Known rows, with every step that occurs
dubo > visesa > reto > runezu > revup > zotosi > senas: [ -5.9  -6.4  -0.8   4.2  -1.1 -28.9   3.3 -16.3  -9.2 -30.3  38.1   2.9
 -52.4  40.1 -25.9  19.5   0.5  -6.6  12.1]
reto > dubo: [  2.1 -13.5   9.2   6.8  -0.4   5.2  -8.5  -5.6  -7.2  -0.6   9.3   6.7
 -10.5  -4.0 -26.6   1.3  -7.2   0.5 -15.2]
revup > zotosi > senas: [ -7.6  10.4   7.3 -22.0  -5.2   3.4 -22.6  -3.6  -3.3 -25.1   8.1   9.6
 -13.6  12.3  -4.1   8.3  -2.5   4.4  -3.6]
visesa > runezu > nesu: [  3.7   4.1 -37.6   3.8   2.8  11.9  -5.5   6.1 -12.2   4.1   4.0 -12.3
 -23.3  -3.0 -10.9   3.1  -1.6 -10.7  12.5]
visesa > dubo: [ -4.8  -4.4  -4.5   5.6  -1.6  -5.5  19.1  -4.9   2.0  16.9   3.5   2.7
  -7.8   2.8  -0.6  -2.6   5.5 -21.6  11.5]
revup > zotosi: [-15.8   6.1  13.3  -1.6  -4.7  -1.0  -9.4   2.4   3.3 -10.6   1.9   7.9
  -8.5   2.7  -4.5  12.5   9.6   1.4  -4.0]
revup > zotosi > senas > runezu > reto > dubo > visesa: [-18.8  17.8  15.1 -21.3   5.4 -20.7 -11.0  -9.6 -47.0 -50.6  17.5   8.8
 -41.8  19.2 -33.8  11.5  25.2  -5.6   4.1]
runezu > visesa: [-10.7   3.8   0.4   4.4  -2.3   7.0   1.9   0.7   8.8  -0.3  -0.1   1.8
   4.3  12.3  -5.3   2.5   2.4 -13.4  -2.5]
zotosi > senas > runezu > visesa > reto > dubo: [ -2.4  12.2  -9.3 -13.7   2.1  -6.6   1.3 -13.4 -16.3 -18.9  15.6  22.9
 -19.9  18.9 -18.8  -1.6   5.2 -35.1  -7.9]
reto > dubo > visesa > runezu > revup: [  2.6 -19.1 -20.2   8.1  12.8   3.2 -12.3  -3.3 -21.5   7.5   6.6  -5.3
 -40.3  31.5 -55.9  10.5  -5.2  -9.9 -12.7]
revup > zotosi > senas > runezu > reto: [-16.6  36.7   4.7 -29.0   6.9 -17.2  -1.4  -0.8 -28.4 -34.7  13.4   7.9
 -21.0   2.3   9.3   4.4  18.2  -6.9  17.8]
zotosi > senas: [  8.6   3.9  -6.5 -20.9  -0.8   4.8 -12.7  -6.7  -7.1 -14.8   5.0   1.5
  -5.0   9.2   0.1  -4.4 -11.9   3.4   0.1]
reto > runezu > revup > zotosi: [-10.4  -5.2   5.8  16.7   1.2  -8.8  -6.5  -1.1  10.5  -1.6  35.1  -1.3
 -28.4  10.7  -8.4  18.1  -4.3   4.1   3.0]
reto > dubo > visesa: [ -2.3 -18.7   9.5   8.2  -1.4  -4.2  -9.6  -8.9 -18.0 -15.7   3.3   1.0
 -20.6  16.8 -43.6   7.8   6.2   1.5 -13.7]
zotosi > senas > runezu: [  4.8  22.6 -17.9 -31.8   7.6  -2.7 -15.8  -3.1 -15.9 -19.9   3.8   4.7
  -4.1  12.1  14.1  -2.2   7.1  -6.3   4.1]
visesa > dubo > reto > runezu > revup: [ -2.8 -17.8 -15.7  20.8  -0.2 -16.1  30.8 -20.9   3.6  28.6  31.2   8.2
 -38.1   7.4 -16.8   4.7  -9.3 -27.5  21.2]
visesa > reto: [  1.4  -0.2  -1.3   7.0  -2.2 -16.6  23.3  -5.9  -1.9   2.1   2.9   9.2
  -8.3  -1.5  -0.7  -1.3   2.8 -14.7   5.7]
runezu > reto > dubo: [ -3.4  -6.8  18.7  11.9   3.9  -7.8  14.8  -5.4 -23.7  -4.0  17.4   3.1
 -19.5 -16.8 -26.8  -5.9  -4.9  -0.3   1.4]
senas > runezu: [ -3.6  18.9 -11.4 -11.0   7.8  -8.1  -3.1   3.1  -8.7  -5.5  -2.2   2.9
   1.0   2.7  13.7   2.2  18.7 -10.4   3.3]
zotosi > senas > runezu > nesu: [  4.2  26.7 -30.2 -22.0   9.3   8.5 -12.5  -9.1 -20.8 -23.3  12.4   3.0
 -11.3   5.8  14.6   5.0   7.9 -11.4  24.0]
senas > runezu > revup > zotosi: [-17.9  23.5  -3.3  -6.1  17.5  -1.0  -6.2  -1.3  -1.6   0.1   8.7  16.0
 -12.7  16.8   6.5  21.4  18.8 -13.8   7.4]

Rows
[-14.3  22.1  14.0 -21.6   5.6 -11.4  -9.4  -5.8 -36.5 -34.9  22.8  15.1
 -32.4  -2.1 -17.5   4.6  11.7  -6.9   2.0] => revup > zotosi > senas > runezu > reto > dubo
[ -5.8 -12.2 -22.7  24.2 -12.4 -11.4  27.1 -19.9  -4.0   9.0  31.2   2.2
 -40.5 -10.8 -13.8   5.0   1.4 -27.9  32.4] => visesa > dubo > reto > runezu > nesu
[-11.0  -7.4  -8.0  -0.8  -5.3 -11.2   8.4 -25.2   0.0   3.2  39.5  17.2
 -51.5  19.2 -20.7  12.5 -11.4 -23.0  17.9] => visesa > dubo > reto > runezu > revup > zotosi > senas
[-12.0 -10.1  -7.3  21.8 -12.8 -13.9  17.8  -1.4  13.4   8.5  27.6  -8.4
 -19.5  12.7  -8.4  -1.8   4.9 -26.6   7.7] => reto > runezu > visesa > dubo
[-11.1  29.4  -4.2 -33.5   2.5  -3.3 -25.4   0.0 -13.1 -30.9   4.8  12.5
 -13.0  14.4   9.0   9.4  16.2  -6.3   0.6] => revup > zotosi > senas > runezu
[ -6.9  -6.6  -2.8  15.8 -11.3  -7.2  -1.9   3.9  11.4  -7.6  25.2 -11.5
 -11.6   9.5  -7.8   0.8  -1.8  -5.8  -3.7] => reto > runezu > visesa
[  6.3  21.5 -23.0 -24.5  21.5   4.7  -9.3  -9.6 -12.3  -4.2  11.2   8.8
  -8.3  23.7  12.3   4.1  -3.3 -12.0  11.8] => zotosi > senas > runezu > revup
[ -6.5   8.6   2.8 -15.3   9.7  11.4 -16.3 -10.4  -0.4  -9.4  16.4  13.3
 -18.3  22.8  -6.1  15.3 -12.2   0.2   4.8] => runezu > revup > zotosi > senas
[-16.4  -0.5  -4.2  10.4  -4.4   1.5  21.0  -3.9  10.1  16.4   2.9   5.9
  -4.1  15.3  -6.8  -0.4   8.5 -33.9   9.1] => runezu > visesa > dubo
[-15.4   1.6 -15.7   0.0  10.2  -2.8 -13.0   4.7 -10.5  -2.8  -0.2  -4.2
 -38.5  38.5 -34.3  22.8  11.9  -9.4  -1.0] => dubo > visesa > runezu > revup > zotosi
[ -3.4  -4.6  -1.4   7.5  -1.5 -26.2  22.2  -9.0 -12.7 -13.8  -3.6   2.9
 -18.5  20.6 -17.6   5.5  16.9 -14.3   8.3] => dubo > visesa > reto
[ -1.5   0.4 -37.2   4.8   1.5   2.6  -6.4   2.8 -22.5 -11.5  -1.7 -18.4
 -32.5  17.7 -27.4  10.5  12.1 -10.6  14.3] => dubo > visesa > runezu > nesu
[-21.8  33.0  -3.8 -29.4   0.0   3.1 -23.6   0.8  -4.7 -31.4   5.4  15.1
  -9.5  27.0   3.8  12.1  19.0 -19.8  -1.7] => revup > zotosi > senas > runezu > visesa
[ -8.6  -6.4  -7.3   2.6  -5.5  -8.3  28.3 -16.9  -2.9  19.6  -1.5  18.3
 -18.7  -1.6 -11.9  -1.6   4.7 -30.3  14.2] => visesa > dubo > reto
[-14.2  20.0 -25.4 -24.4  -1.4  -3.9  13.9 -19.3 -10.4  -1.4   1.7  24.8
 -18.1  23.2  -3.9  -1.7  14.3 -51.1  15.9] => zotosi > senas > runezu > visesa > dubo > reto
[-10.1  -8.1  -5.8  12.7 -15.4  -9.3   6.8  -8.1   6.7  -4.7  20.1   3.7
 -21.7   4.8 -18.9   2.0  -2.8 -14.8  -1.2] => dubo > reto > runezu > visesa
[ -4.6  23.1 -24.3  -1.5  10.7   4.1  -0.5  -2.7 -13.2  -8.5   6.7   1.3
  -6.4  -3.3  13.5   9.0  20.1 -15.5  23.8] => senas > runezu > nesu
[ -5.0  -9.2 -12.5 -13.7   8.2   7.2 -34.5  -6.9 -24.5 -17.1  14.5   4.2
 -54.3  43.3 -60.2  19.1  -7.8  -5.2 -16.3] => reto > dubo > visesa > runezu > revup > zotosi > senas
[-19.0 -10.8  -1.9  19.6  -4.6 -16.6  20.8 -18.4   7.2  17.4  33.7  16.3
 -46.6   9.1 -20.6  17.0   0.6 -26.6  16.8] => visesa > dubo > reto > runezu > revup > zotosi
[ -5.5   3.6 -15.7  -0.9   4.1 -22.1  14.4   8.7 -33.9 -12.1  -2.1 -20.6
 -32.9  11.9 -27.8  -3.5  14.3  -6.7  12.4] => dubo > visesa > runezu > reto
[-14.3   5.8   8.8   5.8   9.5   5.7  -3.6  -5.0   7.0   5.9  10.6  12.2
 -13.4  14.1  -6.4  19.2  -0.3  -3.7   4.5] => runezu > revup > zotosi
